Known rows, with every way that one mark hangs from another:
J_897[J_448[J_20] J_660[J_598[J_70]] J_705]: |  4.91 | -1.28 | -0.92 | -0.15 | -1.83 |  4.26 |  1.75 | -2.07 | -0.09 |  2.89 | -1.83 |  3.15 |  2.76 | -3.12 |  1.42 |  4.93 | -4.83 | -2.22 |  2.73 |  2.41 |  8.08 |
J_598[J_70 J_448[J_20 J_897[J_660 J_705]]]: |  2.41 | -3.93 |  2.02 | -3.55 |  2.89 | -1.85 |  5.29 | -0.17 | -0.12 |  1.97 |  0.89 | -0.64 |  1.55 | -0.84 |  0.18 |  0.41 | -0.74 | -0.14 |  0.27 |  3.91 |  5.86 |
J_70[J_598[J_448[J_20 J_897[J_705[J_206]]]]]: |  3.23 | -4.01 | -1.17 | -3.15 |  1.54 | -1.71 |  2.99 |  1.22 | -1.62 |  2.50 |  1.56 | -1.33 |  1.46 | -0.49 | -4.01 | -1.92 |  1.54 | -1.89 |  3.23 |  3.75 |  3.51 |
J_448[J_20 J_598 J_897]: |  5.24 | -3.50 |  1.16 | -2.29 |  4.13 | -3.88 |  4.75 |  1.27 | -1.18 |  0.75 |  5.15 | -3.93 | -0.08 |  3.69 | -1.14 | -6.81 |  1.54 |  0.16 |  5.64 |  3.57 |  0.29 |
J_70[J_598[J_448[J_897]]]: |  0.41 | -3.82 | -2.32 | -1.45 | -0.30 | -2.38 |  0.85 | -0.05 | -1.48 |  1.61 |  1.05 | -1.91 | -0.17 | -0.87 | -4.03 | -1.93 |  1.74 | -2.30 |  0.33 |  2.14 |  1.93 |
J_448[J_20 J_598[J_70] J_897[J_660 J_705]]: |  6.58 | -2.75 |  3.27 | -2.57 |  3.36 | -1.67 |  5.55 |  1.30 | -0.43 |  1.56 |  2.70 | -1.96 |  1.14 |  2.09 | -0.05 | -3.23 | -2.67 |  0.54 |  5.05 |  4.68 |  4.21 |
J_705[J_206[J_120] J_897[J_448]]: |  0.97 | -2.87 | -0.10 | -0.81 |  5.92 |  2.36 |  0.59 |  0.92 |  1.97 | -0.71 | -4.84 |  1.29 |  2.31 | -2.35 | -0.50 |  0.36 |  0.98 |  1.93 |  4.22 | -5.49 |  4.54 |
J_448[J_20 J_598 J_897[J_660]]: |  5.43 | -1.43 |  0.04 | -1.81 |  3.51 | -3.82 |  3.88 |  0.95 | -0.89 |  0.98 |  3.86 | -2.88 |  0.34 |  2.40 | -0.88 | -6.43 | -0.43 | -1.29 |  4.71 |  5.13 |  1.49 |
J_660[J_598]: |  0.02 | -0.09 | -1.06 |  0.46 | -1.17 | -0.04 |  0.28 | -0.33 | -0.18 | -1.01 | -0.65 | -1.77 | -1.38 | -1.54 |  0.10 | -0.21 | -1.79 | -2.44 |  0.55 | -0.01 | -0.68 |
J_897[J_448 J_660[J_598] J_705]: |  2.69 | -0.38 | -3.08 |  0.54 | -3.81 |  5.55 | -1.17 | -2.72 |  0.91 |  2.70 | -2.00 |  3.63 |  2.01 | -2.67 | -0.68 |  5.63 | -6.09 | -2.80 |  2.36 |  0.99 |  6.16 |
J_70[J_598[J_448[J_20 J_897[J_660]]]]: |  2.24 | -2.73 | -2.71 | -1.79 |  0.36 | -3.33 |  1.90 |  0.00 | -2.18 |  2.24 |  1.62 | -1.48 |  0.68 | -1.21 | -3.11 | -2.69 |  1.89 | -3.38 |  0.81 |  4.56 |  3.14 |
J_705[J_897]: | -1.42 | -0.10 |  0.74 |  0.13 |  2.29 | -1.98 |  0.71 |  0.94 |  0.40 | -0.64 | -1.66 |  0.90 | -0.61 | -0.80 | -1.04 | -1.41 |  0.96 |  1.92 |  0.71 | -3.88 |  0.19 |
J_206[J_70[J_598[J_448[J_20 J_897]]] J_120]: |  3.32 | -6.82 | -2.65 | -4.02 |  3.18 | -3.87 |  3.65 | -2.34 | -2.66 | -0.55 |  1.18 | -2.04 |  2.01 | -0.66 |  0.84 | -4.01 |  5.35 | -0.02 |  2.26 | -0.94 |  1.95 |
J_897[J_448[J_20]]: |  3.26 | -2.38 | -1.68 | -0.12 |  0.49 |  1.55 |  1.12 | -1.59 | -0.82 |  2.18 |  0.91 |  2.03 |  2.40 | -0.40 |  0.48 |  0.91 |  1.68 | -0.30 |  2.73 |  0.77 |  4.44 |
J_206[J_70[J_598[J_448[J_897[J_705]]]] J_120]: |  2.66 | -7.08 | -2.30 | -4.07 |  1.74 | -1.81 |  2.74 | -2.72 | -1.73 | -0.24 |  0.50 | -1.12 |  2.06 | -0.52 | -0.03 | -1.54 |  3.13 |  0.68 |  2.23 | -2.02 |  2.23 |
J_206[J_70[J_598[J_448[J_897]]] J_120]: |  2.00 | -6.69 | -2.89 | -3.47 |  2.38 | -2.99 |  2.35 | -2.57 | -1.80 | -1.04 |  0.00 | -2.00 |  1.47 | -1.02 |  0.25 | -3.13 |  4.31 |  0.05 |  1.38 | -2.13 |  1.61 |
J_660[J_598[J_70 J_448[J_20 J_897[J_705]]]]: |  1.86 | -4.46 |  1.34 | -2.67 |  1.57 | -1.66 |  5.16 | -0.11 | -0.51 |  0.36 |  0.85 | -2.99 | -0.36 | -1.49 |  0.11 | -0.15 | -1.22 | -1.63 |  1.32 |  2.08 |  3.30 |
J_448[J_20 J_598[J_70]]: |  5.27 | -1.28 |  3.57 | -0.47 |  2.84 | -2.87 |  5.40 |  1.04 | -0.78 | -0.02 |  1.18 | -3.99 |  0.19 |  1.30 |  2.58 | -3.88 |  1.90 |  1.99 |  2.65 |  2.36 |  2.84 |
J_70[J_598[J_448]]: |  0.40 | -1.99 | -2.15 | -0.25 | -1.61 | -1.68 |  0.58 | -0.57 | -1.36 |  1.59 | -0.28 | -1.65 |  0.07 | -1.62 | -2.54 | -0.41 |  2.30 | -1.74 | -0.95 |  1.71 |  2.40 |
J_598[J_70 J_448[J_20 J_897]]: |  1.38 | -5.03 |  2.14 | -3.32 |  4.20 | -3.61 |  5.66 |  0.24 | -0.64 |  0.70 |  1.27 | -2.70 |  0.68 | -0.53 |  0.44 | -1.99 |  2.13 |  0.36 | -0.01 |  2.53 |  4.11 |
J_448[J_598 J_897]: |  2.55 | -3.08 |  0.59 | -1.25 |  2.51 | -2.31 |  2.28 |  0.94 |  0.39 | -0.12 |  2.98 | -3.81 | -0.92 |  3.01 | -2.39 | -5.17 | -0.69 |  0.50 |  3.94 |  1.22 | -0.37 |
J_705[J_206[J_70] J_897[J_660]]: |  0.09 |  2.07 | -1.07 | -1.68 |  5.33 | -2.37 |  1.67 |  1.48 |  1.72 | -2.10 | -6.55 |  1.96 |  1.19 | -3.65 | -0.62 | -4.41 | -0.25 |  2.08 |  2.55 | -4.89 |  2.00 |

Rows:
|  2.83 | -4.50 | -1.37 | -2.70 |  0.09 | -2.23 |  2.66 |  0.12 | -2.35 |  2.85 |  2.87 | -1.02 |  1.09 |  0.01 | -3.56 | -1.37 |  1.86 | -1.88 |  2.27 |  3.78 |  3.03 | : J_70[J_598[J_448[J_20 J_897[J_705]]]]
|  1.39 | -2.70 |  2.38 | -1.90 |  2.53 | -2.86 |  5.31 | -0.41 | -0.40 |  0.65 | -0.35 | -2.31 |  0.88 | -1.45 |  2.34 | -0.12 |  2.91 |  0.98 | -1.71 |  2.04 |  4.78 | : J_598[J_70 J_448[J_20]]
|  5.33 | -4.14 |  3.26 | -2.17 |  5.00 | -3.91 |  5.83 |  1.86 | -1.02 | -0.06 |  3.13 | -4.47 | -0.08 |  2.54 |  0.20 | -6.14 |  0.95 |  1.15 |  4.59 |  2.99 |  1.96 | : J_448[J_20 J_598[J_70] J_897]
|  6.23 | -4.63 | -0.43 | -2.29 |  2.29 |  4.37 |  2.68 | -1.61 |  1.70 |  1.15 | -1.84 |  0.56 |  3.89 |  0.36 |  0.45 |  1.15 | -1.02 |  3.30 |  6.95 | -2.87 |  6.42 | : J_897[J_448[J_598] J_705[J_206[J_70 J_120]]]
|  2.84 | -1.65 | -0.16 | -1.94 |  2.95 | -2.41 |  2.96 |  0.85 | -1.19 |  0.01 |  1.29 | -1.16 |  0.05 | -1.06 | -0.06 | -3.29 | -2.02 | -3.45 |  2.43 |  4.02 |  1.68 | : J_448[J_20 J_897[J_660[J_598[J_70]]]]
|  2.09 | -4.27 |  1.19 | -3.61 |  3.90 |  2.23 |  1.38 |  1.54 |  0.85 |  0.38 |  1.24 |  0.21 |  1.65 |  1.46 | -2.27 |  0.23 | -2.56 |  0.12 |  4.82 |  0.44 |  1.00 | : J_448[J_897[J_705[J_206[J_120]]]]
|  0.18 | -0.81 | -1.94 | -0.96 |  0.85 | -0.75 | -0.27 |  0.18 |  0.16 | -0.34 |  0.38 | -0.64 | -0.80 | -1.02 | -2.05 | -2.06 | -3.90 | -3.79 |  1.47 |  2.05 | -0.03 | : J_448[J_897[J_660[J_598]]]
|  2.43 |  0.02 |  0.49 | -1.29 | -1.38 |  0.80 |  3.11 | -1.07 |  0.32 |  1.61 | -1.28 |  0.18 |  0.88 | -2.76 |  1.26 |  3.41 | -4.19 | -2.05 | -0.10 |  3.38 |  5.27 | : J_897[J_660[J_598[J_70 J_448[J_20]]] J_705]
|  1.97 | -1.14 | -0.13 | -0.96 |  5.61 |  0.31 |  2.06 |  1.90 |  1.11 |  0.47 | -3.69 |  2.06 |  2.32 | -2.20 | -1.49 | -1.84 |  1.49 |  1.79 |  4.92 | -3.33 |  4.70 | : J_705[J_206 J_897[J_448[J_20]]]
|  6.94 | -1.34 |  0.64 | -0.13 | -0.57 |  3.22 |  3.01 | -1.59 |  0.39 |  3.55 | -0.48 |  1.86 |  3.39 | -0.45 |  1.35 |  2.70 | -3.24 |  0.72 |  4.03 |  2.84 |  9.03 | : J_897[J_448[J_20 J_598[J_70]] J_660 J_705]
| -0.24 |  0.95 | -1.10 | -0.23 |  1.84 | -3.42 |  2.19 | -0.12 |  0.20 |  0.01 | -1.97 | -0.16 | -0.54 | -2.97 | -0.21 | -1.74 | -0.13 | -1.24 |  0.16 | -0.81 |  2.33 | : J_705[J_897[J_660[J_598[J_448[J_20]]]]]
|  5.40 |  0.03 | -2.25 | -1.07 | -0.18 |  5.04 |  1.19 | -0.51 |  0.86 |  2.86 | -2.41 |  3.28 |  3.51 | -3.11 | -0.32 |  3.50 | -5.07 | -2.89 |  5.23 |  2.83 |  7.37 | : J_897[J_448[J_20] J_660[J_598] J_705[J_206]]
|  1.05 |  0.36 | -3.40 | -0.87 |  3.97 | -0.11 |  1.04 | -0.12 |  1.91 | -1.50 | -7.58 |  2.40 |  1.68 | -5.44 | -0.87 | -2.75 | -1.45 |  0.44 |  3.88 | -5.85 |  4.71 | : J_705[J_206[J_70] J_897[J_448 J_660[J_598]]]
|  4.01 | -1.98 | -0.30 | -3.71 |  1.48 | -0.08 |  3.76 |  0.43 | -0.52 |  1.47 | -0.93 |  0.84 |  2.72 | -0.85 | -1.17 | -0.65 |  0.68 |  1.31 |  4.04 |  0.46 |  3.68 | : J_897[J_705[J_206[J_70[J_598[J_448[J_20]]]]]]
|  2.21 | -4.08 | -1.98 | -2.06 |  0.73 | -3.52 |  2.41 |  0.12 | -2.46 |  1.94 |  2.48 | -2.02 |  0.48 | -0.44 | -3.32 | -2.94 |  3.17 | -2.51 |  1.41 |  3.77 |  2.29 | : J_70[J_598[J_448[J_20 J_897]]]
|  1.10 | -3.49 | -1.51 | -2.27 |  1.42 | -2.99 |  3.67 | -0.58 | -0.87 |  0.29 |  2.41 | -3.37 | -0.84 | -0.86 | -0.84 | -2.50 |  0.47 | -3.10 |  1.43 |  2.58 |  0.88 | : J_660[J_598[J_448[J_20 J_897]]]
|  2.58 | -4.15 | -2.35 | -1.83 |  1.23 | -1.48 |  0.86 | -2.19 | -2.16 | -1.62 | -1.25 | -0.73 |  1.48 | -1.25 |  1.68 | -2.22 |  3.60 |  0.45 |  1.55 | -3.08 |  0.62 | : J_206[J_70[J_598] J_120]
|  4.97 | -4.99 |  1.36 | -3.90 |  4.75 | -0.20 |  3.86 |  1.05 |  0.95 | -0.36 |  1.56 | -2.82 |  1.26 |  2.99 | -1.56 | -4.10 | -1.44 |  2.31 |  7.18 | -0.65 |  1.25 | : J_448[J_598 J_897[J_705[J_206[J_70 J_120]]]]
|  1.13 | -4.14 |  0.65 | -2.18 |  2.24 | -2.92 |  4.81 | -0.16 | -0.57 | -0.49 |  0.50 | -3.98 | -0.90 | -1.93 |  0.49 | -1.71 |  0.06 | -2.13 |  0.44 |  2.02 |  2.62 | : J_660[J_598[J_70 J_448[J_20 J_897]]]
|  3.51 | -0.48 | -2.18 |  0.91 | -0.55 |  1.77 |  1.11 | -1.86 | -0.33 |  1.18 | -2.76 |  1.35 |  1.66 | -4.15 |  1.94 |  1.86 | -2.46 | -3.28 |  1.14 |  2.15 |  6.82 | : J_897[J_448[J_20] J_660[J_598[J_70]]]
|  1.42 | -0.40 | -0.93 |  0.79 |  1.98 | -0.40 |  1.61 | -0.57 |  0.01 |  0.45 | -3.86 |  1.96 |  0.76 | -4.02 |  0.61 | -0.04 | -1.09 | -0.72 |  1.67 | -2.23 |  5.71 | : J_705[J_897[J_448[J_20] J_660[J_598[J_70]]]]
|  3.38 | -5.35 | -2.46 | -3.09 |  2.10 | -3.34 |  3.36 | -2.80 | -2.60 | -0.62 |  0.10 | -1.77 |  2.03 | -1.26 |  2.05 | -2.84 |  5.89 |  0.42 |  1.21 | -1.14 |  2.37 | : J_206[J_70[J_598[J_448[J_20]]] J_120]
|  3.30 | -2.77 |  0.38 |  1.07 |  0.26 |  1.85 |  1.55 | -1.28 |  0.90 |  0.90 | -1.70 | -1.12 |  1.12 | -0.39 |  0.66 |  0.51 | -0.20 |  1.69 |  2.10 | -1.14 |  5.61 | : J_897[J_448[J_598[J_70]]]
| -0.26 |  0.34 | -2.61 |  1.38 |  0.31 |  0.60 | -0.72 | -1.16 |  1.00 |  0.40 | -4.06 |  2.44 |  0.25 | -3.75 | -1.04 |  0.65 | -2.17 | -1.13 |  1.28 | -3.36 |  4.05 | : J_705[J_897[J_448 J_660[J_598]]]
|  7.73 | -3.31 | -0.31 | -2.66 |  2.40 |  2.32 |  4.49 | -0.73 |  0.55 |  2.29 | -0.37 |  1.22 |  4.14 |  0.77 |  0.09 | -1.02 |  0.03 |  3.07 |  7.93 | -0.50 |  6.72 | : J_897[J_448[J_20 J_598] J_705[J_206[J_70]]]
|  4.10 | -3.12 | -2.23 | -1.94 | -0.08 |  4.53 |  0.55 | -0.97 |  0.43 |  2.15 | -3.16 |  3.73 |  3.92 | -1.79 | -2.03 |  2.35 | -1.45 |  1.38 |  5.38 | -2.44 |  6.14 | : J_897[J_448 J_705[J_206[J_70[J_598]]]]
|  2.97 | -5.15 | -0.38 | -4.09 |  3.37 |  0.92 |  1.62 |  1.02 | -0.30 |  0.11 |  0.38 |  0.31 |  1.93 |  0.52 | -2.79 | -1.73 | -1.25 |  0.18 |  5.39 | -0.66 |  1.22 | : J_448[J_897[J_705[J_206[J_70[J_598] J_120]]]]
|  1.79 | -1.68 | -2.32 | -1.69 |  6.10 |  0.75 |  1.01 | -0.70 |  1.89 | -1.42 | -6.94 |  2.75 |  3.31 | -4.07 |  0.68 | -1.58 |  0.50 |  1.96 |  3.93 | -6.47 |  5.45 | : J_705[J_206[J_70 J_120] J_897[J_448 J_660]]
|  2.78 |  0.85 | -0.35 | -1.33 |  0.43 |  4.16 |  0.23 |  0.43 |  1.59 |  0.13 | -3.06 |  0.65 |  1.55 | -2.47 |  0.45 |  3.53 | -5.96 | -2.66 |  2.86 |  1.53 |  3.17 | : J_897[J_660[J_598] J_705[J_206[J_120]]]
|  2.42 |  0.42 | -1.20 | -1.35 | -2.07 |  0.81 |  2.24 | -1.45 |  0.20 |  2.23 |  0.26 |  0.66 |  0.84 | -1.79 |  0.14 |  2.88 | -3.85 | -2.83 |  0.70 |  3.82 |  3.89 | : J_897[J_660[J_598[J_448[J_20]]] J_705]
|  4.52 | -2.97 | -0.14 |  0.02 | -1.73 |  4.23 |  1.20 | -1.83 |  0.95 |  3.20 |  0.81 |  1.23 |  2.14 |  1.52 | -1.06 |  3.06 | -2.23 |  1.95 |  4.54 | -0.35 |  5.61 | : J_897[J_448[J_598] J_705]
|  1.06 |  0.82 | -0.69 | -0.30 | -0.17 | -1.44 |  2.55 | -0.86 | -0.02 | -0.05 | -2.16 | -1.71 | -0.19 | -3.72 |  1.91 |  0.20 | -1.90 | -3.17 | -1.76 |  3.09 |  3.99 | : J_897[J_660[J_598[J_70 J_448[J_20]]]]
|  0.28 |  0.86 |  0.56 | -0.94 |  5.99 |  0.26 |  0.36 |  2.02 |  2.08 | -1.64 | -5.33 |  0.60 |  1.23 | -2.89 |  0.17 | -0.99 | -0.80 |  0.50 |  2.19 | -3.06 |  2.55 | : J_705[J_206[J_120] J_897[J_660]]
|  1.16 | -2.27 |  0.90 | -0.95 |  0.86 | -2.29 |  4.45 | -0.62 | -0.54 | -0.53 | -0.81 | -3.70 | -0.72 | -2.69 |  2.02 | -0.30 |  0.65 | -1.70 | -0.84 |  1.55 |  3.10 | : J_660[J_598[J_70 J_448[J_20]]]
|  0.50 | -4.71 |  2.79 | -3.57 |  3.57 | -0.14 |  4.38 |  1.04 |  1.54 |  0.74 | -1.16 | -1.65 |  1.03 | -0.92 | -1.36 |  0.78 | -1.42 |  1.26 |  0.68 |  0.72 |  4.77 | : J_598[J_70 J_448[J_897[J_705[J_206]]]]
|  2.36 | -3.21 | -1.69 | -3.03 |  3.97 | -0.93 |  2.18 | -0.09 | -0.11 | -1.58 | -3.44 | -1.82 |  2.13 | -2.42 |  0.31 | -2.65 |  3.01 |  0.52 |  2.37 | -2.03 |  2.49 | : J_705[J_206[J_70[J_598[J_448]] J_120]]
|  3.66 | -1.73 |  1.84 | -0.58 |  6.36 | -0.44 |  4.02 |  2.39 |  1.52 | -0.06 | -4.34 | -0.33 |  1.90 | -1.70 | -0.57 | -3.17 |  1.41 |  3.28 |  5.50 | -3.35 |  6.02 | : J_705[J_206 J_897[J_448[J_20 J_598[J_70]]]]
| -0.05 |  0.03 | -0.01 | -2.14 |  5.94 | -2.68 |  2.47 |  1.89 |  1.34 | -2.37 | -5.29 |  0.99 |  0.92 | -2.29 | -0.82 | -4.79 |  1.54 |  3.52 |  3.34 | -6.52 |  0.85 | : J_705[J_206[J_70] J_897]
|  0.21 | -1.32 | -0.70 | -0.90 |  1.35 | -0.59 |  0.50 |  0.47 |  0.18 | -0.89 | -0.86 | -0.96 | -0.85 | -1.77 | -1.16 | -1.59 | -4.18 | -3.24 |  0.77 |  1.60 |  1.06 | : J_448[J_897[J_660[J_598[J_70]]]]
|  4.27 | -2.01 | -0.64 | -1.91 |  6.67 | -2.32 |  4.55 |  0.81 |  0.92 | -0.77 | -4.13 |  0.35 |  2.43 | -1.51 | -0.35 | -5.94 |  3.01 |  4.08 |  6.73 | -5.44 |  4.64 | : J_705[J_206[J_70] J_897[J_448[J_20 J_598]]]
|  3.07 |  1.26 | -0.83 | -2.11 |  0.26 |  1.67 |  2.57 |  0.42 |  1.23 |  1.65 | -1.93 |  0.22 |  1.60 | -2.70 | -0.38 |  2.01 | -4.49 | -2.75 |  2.36 |  3.84 |  4.65 | : J_897[J_660[J_598[J_448[J_20]]] J_705[J_206]]
|  3.44 |  0.04 | -3.85 |  0.79 | -1.22 |  1.76 |  0.28 | -2.30 | -0.46 |  1.79 | -1.12 |  1.72 |  1.74 | -3.25 |  0.92 |  1.25 | -2.16 | -4.04 |  1.97 |  2.63 |  5.41 | : J_897[J_448[J_20] J_660[J_598]]
|  1.97 | -5.13 | -2.78 | -2.56 |  1.33 | -2.47 |  2.07 | -2.96 | -1.84 | -0.99 | -1.04 | -1.76 |  1.58 | -1.59 |  1.39 | -1.94 |  4.78 |  0.48 |  0.45 | -2.42 |  2.04 | : J_206[J_70[J_598[J_448]] J_120]
